Each row was made from one path, in order. Every step used is in the known rows, and no mark comes twice. Write each row's path.
Known rows
V-Q-C-X-Z-H: -0.90 +0.83 +2.22 +2.52 -0.18 +1.73 +0.40 -3.13 +1.76 -1.30 +2.67 -1.92 +0.31 -1.10 -5.11 +0.31 +4.61 -0.97 -0.35 -1.94 -0.21
V-Q-C: +0.49 -2.38 +2.08 -0.48 +2.57 +0.75 -1.76 -2.44 +1.57 -0.04 +2.18 -3.49 -1.73 -0.39 -4.01 -0.68 +1.85 +0.15 +1.51 -0.22 -1.07
X-Q-V-K-C: +0.11 +2.36 +1.67 +3.04 +1.57 +0.33 +0.86 -0.86 -0.95 -0.25 -3.39 +1.61 +0.50 -0.80 -1.21 +0.21 -1.30 -3.93 +0.36 +4.90 -2.99
V-Q-C-X-K: -0.75 -1.51 +1.02 +0.57 -1.96 +1.95 -2.98 -1.06 +1.36 -0.04 -0.93 -7.65 +2.07 +0.40 +1.10 -0.36 +2.07 -1.56 +0.92 -0.41 +1.00
V-X-K-Q-C: +2.75 -1.45 -0.82 +2.01 -3.91 -0.47 -0.31 -0.69 +0.85 -1.47 +1.84 -1.43 +2.09 -0.95 +2.77 -1.06 +3.18 -0.22 -1.27 +0.92 +2.60
X-Q: +1.18 -1.23 -1.16 +0.27 +5.87 +0.08 +1.24 +1.15 -0.78 +0.18 +0.63 -3.05 -1.84 -0.50 +0.37 -0.07 -3.52 +2.34 -0.15 -0.82 -3.48
C-X-Z: -1.25 +0.65 -0.92 +1.28 +1.90 -1.72 -0.25 +1.08 +1.64 +1.30 +0.78 -0.90 -0.65 -1.06 +1.97 +0.40 -0.87 +2.55 -0.14 -3.28 +0.39
S-Z-H: +2.83 -1.63 -5.28 -1.07 -0.07 +3.79 +2.35 +2.83 -2.54 -3.29 +5.70 +3.09 -1.37 +1.26 -0.89 -0.15 -1.13 +7.19 +0.86 -1.46 -4.05
Q-C: -1.34 -1.59 -0.08 -2.05 +2.08 +1.76 -0.66 +0.03 +1.80 -0.27 +4.21 -1.40 -1.70 +0.82 -0.86 +0.35 +1.27 +1.69 +0.08 -2.76 -1.01
C-X-K: -0.99 -1.03 -3.45 -0.30 -1.68 +1.65 -0.77 +2.71 -0.22 +0.04 +0.07 -4.65 +1.67 +1.42 +6.05 -0.41 -2.20 +1.65 +0.50 -3.21 +0.02
V-K-Q-C-X-Z: +0.77 +3.03 +4.63 +2.81 -0.68 -1.90 -3.30 -1.05 +3.17 +0.28 +2.58 -2.62 +3.71 -2.33 +1.23 +0.68 +3.29 +0.17 -0.95 +1.22 +1.25
V-K-Q-C-X-Z-H: +0.89 +4.12 +3.38 +2.80 -2.33 +0.87 -0.38 -1.48 +1.67 -2.13 +5.71 -1.10 +4.08 -1.30 -1.37 +0.67 +4.33 -0.71 -1.52 -0.25 +0.09
K-C-V-Q: -0.12 +1.31 +4.44 -4.41 -1.46 -2.06 -1.07 -1.94 -1.64 +1.43 -1.28 +1.90 -0.48 +0.60 -3.46 -2.01 -1.57 -1.14 +3.40 +2.98 -0.65
V-Q-C-X: -0.66 -2.50 +5.08 -1.19 +1.16 -0.26 -3.54 -1.42 +1.73 +0.73 -0.80 -5.18 -0.65 +0.38 -3.32 +0.26 +2.77 -2.20 +1.24 +0.01 +1.97
Q-V-K-C-X-Z-H: -2.29 +5.39 +0.65 +4.12 -3.85 +1.52 +2.25 -1.15 -0.04 -1.44 +0.01 +5.21 +2.11 -0.07 -2.04 +0.56 +2.46 -4.15 -0.21 +0.64 -0.32
V-X-Q: +2.31 -2.81 -0.58 +2.80 +4.08 -0.94 +2.06 +1.14 +0.76 -1.51 -3.28 -0.94 -2.33 -1.35 -0.19 +0.32 -1.01 -0.68 -1.58 +0.22 +0.13
Z-H: +0.18 -1.02 -3.71 -1.38 +1.19 +3.05 +3.20 +1.16 -1.29 -2.63 +6.23 +1.50 -1.33 +1.93 -1.12 -0.82 -1.49 +2.87 +0.38 -4.90 -3.16
V-X-Z-H: +0.89 -0.24 -4.61 +4.63 -0.32 +1.04 +4.85 -0.12 +1.25 -3.66 +3.10 +4.80 -1.78 -1.22 -1.43 -0.40 +1.81 +1.56 -1.76 -4.33 -0.07
S-Z: +2.59 -2.67 -4.17 -1.50 +1.36 +0.83 -0.35 +3.18 -0.94 -0.83 +2.83 +1.30 -2.04 +0.15 +1.55 +0.03 -2.36 +7.59 +1.44 +0.15 -2.71
X-Q-V-K: -0.03 -0.03 -2.70 +2.19 +4.65 +2.31 -0.17 +1.09 -0.20 +0.25 -2.72 -1.75 +0.39 -0.04 +0.61 +1.70 -3.13 -0.62 -0.90 +1.34 -3.42
V-X: +1.32 -3.41 -2.11 +0.98 +0.99 -0.80 +1.10 +1.71 +1.24 -1.60 -0.59 +1.78 -2.80 +0.26 +0.43 -0.47 -0.03 +0.41 -0.31 -2.10 +1.82
C-V: -1.68 -0.42 -1.98 -6.54 +1.14 +0.50 -0.55 +1.67 -0.74 +1.69 +1.27 +0.07 -0.91 +2.41 +1.68 +0.52 -4.23 +3.74 +0.64 -2.61 -1.25

Which path is each row?
-1.73 +1.03 +1.51 -5.24 +2.90 +1.78 -0.38 -0.60 +0.44 +1.80 -0.67 -3.78 -0.09 +1.07 -0.64 +2.57 -0.97 +0.52 -1.72 +0.65 -1.62 => X-Q-C-V
-1.71 -0.38 -3.14 -2.57 -4.73 +3.17 -0.04 +0.31 +2.07 -1.01 -1.85 -1.14 +1.64 +1.98 +3.33 +1.51 +1.91 -0.10 -2.07 -1.36 +2.57 => Q-C-V-X-K
-1.44 +1.49 +4.09 +0.01 +1.21 -2.14 +0.10 -0.26 -2.47 +2.42 -5.79 +1.31 -1.13 -0.06 -1.75 +1.10 -0.89 -4.59 +0.23 +3.90 +0.77 => K-C-X-Q-V
+1.38 -0.45 -1.86 +3.76 -5.45 -0.26 +2.37 +0.13 +0.12 -2.80 -1.40 +2.65 +0.21 -0.51 +2.41 -2.80 +1.16 -2.15 +0.51 +0.94 +1.33 => V-X-K-C
-0.58 -0.25 -3.76 +3.20 -5.14 +0.38 +1.99 -0.41 -0.87 -0.92 -3.84 +5.12 -0.13 +0.10 +1.57 -1.21 +1.20 -3.47 -0.07 +1.38 +2.23 => Q-V-X-K-C
-2.48 +4.12 +1.92 +3.77 -1.93 -1.23 -0.84 -0.41 +1.29 +0.93 -3.21 +3.41 +1.44 -1.18 -0.10 +0.67 +1.44 -3.36 +0.12 +2.15 +0.92 => Q-V-K-C-X-Z
-0.12 -0.25 -2.70 -1.23 -1.99 -1.18 -2.20 +1.13 -3.29 +2.97 -1.03 -1.79 +3.21 +0.86 +4.82 -0.02 -2.32 +1.21 +0.28 -0.11 +1.73 => C-X-K-Q-V
+0.93 -1.24 -1.65 -2.32 +2.54 -2.15 -1.07 +0.25 -3.04 +2.53 +2.42 +2.53 -0.57 +0.20 -0.32 -0.42 -2.87 +2.96 +0.86 +0.18 -0.49 => K-Q-V
-0.91 +1.54 +0.28 +1.03 -0.96 +0.80 -0.32 -0.28 -0.37 -0.33 -0.64 +4.05 +0.03 +0.65 -0.94 -0.75 -0.36 -2.95 +1.48 +2.38 -1.28 => Q-V-K-C
+1.75 -0.43 -0.54 -0.99 -2.43 -1.70 -2.11 +1.90 -2.20 +0.93 +1.54 -4.28 +3.24 +0.14 +5.91 -1.48 -2.44 +2.24 +0.89 -0.89 +0.82 => C-X-K-Q
-0.69 -1.42 -3.18 -0.01 +5.95 +0.63 +1.16 +0.46 -1.85 +2.15 -1.95 -0.33 -2.11 -0.05 -0.63 +1.47 -3.78 +0.94 -0.85 -0.23 -2.73 => X-Q-V
-0.33 -1.30 -1.63 -4.19 -1.03 -0.43 +0.31 +1.70 +0.64 +0.01 -2.68 +2.65 -1.29 +1.82 +0.94 +0.78 -1.56 +0.80 -0.83 -1.46 +2.42 => C-V-X
+0.08 +0.86 -2.33 +1.27 -3.25 +0.87 +1.57 +0.26 -1.18 -1.34 +2.62 +0.07 +0.96 +0.04 +3.60 -3.08 -1.41 +0.55 +2.09 -0.21 -2.49 => X-K-C
-0.38 -1.13 +0.32 -5.25 +1.53 -0.46 -1.82 -0.27 -0.59 +1.97 -0.68 -1.48 -0.38 +1.24 -1.30 -0.67 -3.51 +2.37 +2.09 -0.56 -1.18 => C-V-Q
-0.78 +0.73 +4.84 -1.47 -1.42 -2.40 -0.36 +0.79 -0.63 +0.21 -0.47 +1.03 -1.30 +0.67 -0.36 -1.43 +0.03 -2.14 +2.15 +0.76 +1.50 => K-C-X
-1.61 -1.08 -0.52 -0.52 +4.53 -0.28 -0.36 +1.25 -1.76 +2.88 -5.34 -2.05 -1.41 +0.74 +0.16 +2.35 -2.64 -1.34 -1.21 +0.39 +0.52 => C-X-Q-V
-0.07 -0.91 +1.09 -0.10 +4.87 +1.41 +0.28 -0.49 +1.24 -0.12 +1.50 -4.45 -1.56 -0.67 -1.30 +1.16 +0.25 +0.19 -1.10 +0.25 -2.45 => X-Q-C
+0.96 -0.09 +3.08 -4.99 -2.47 -2.38 -1.56 -1.11 +0.33 +1.19 -0.21 +2.02 +0.39 +0.63 -1.30 +1.13 +2.22 -0.61 -1.41 +1.93 +4.31 => K-Q-C-V-X
+1.54 -0.57 -2.74 +4.00 +1.22 -4.34 +0.16 -1.18 -0.33 +1.47 -0.61 +6.29 -0.55 -3.18 -0.73 +0.06 +0.81 +1.35 -1.67 +0.84 +2.67 => K-Q-V-X-Z
+0.99 +2.65 +6.68 +2.66 -0.03 -1.15 -0.06 +0.34 +0.46 -1.01 -4.14 -2.31 +1.57 -0.66 +0.35 -0.12 -0.29 -5.02 +0.87 +4.71 -0.90 => V-K-C-X-Q
-0.49 +0.81 +2.29 -3.70 -3.87 -2.22 +1.12 -0.18 -0.36 -0.26 -3.28 +5.87 -1.34 +0.97 -1.28 -0.49 +0.27 -2.64 +0.38 +2.08 +3.01 => K-C-V-X
+0.55 +3.06 +0.35 -1.04 -3.53 -0.53 +1.93 -2.76 +0.43 -1.15 +3.62 +4.67 +1.72 -0.75 -2.68 +1.05 +4.42 +0.52 -3.07 -0.21 +2.38 => K-Q-C-V-X-Z-H
-1.01 +0.07 +3.38 +2.33 +1.53 -1.12 -2.53 -2.53 +3.16 +1.18 -0.27 -3.90 -0.29 -2.21 -3.01 +0.28 +3.72 -0.61 +0.22 -0.54 +1.05 => V-Q-C-X-Z
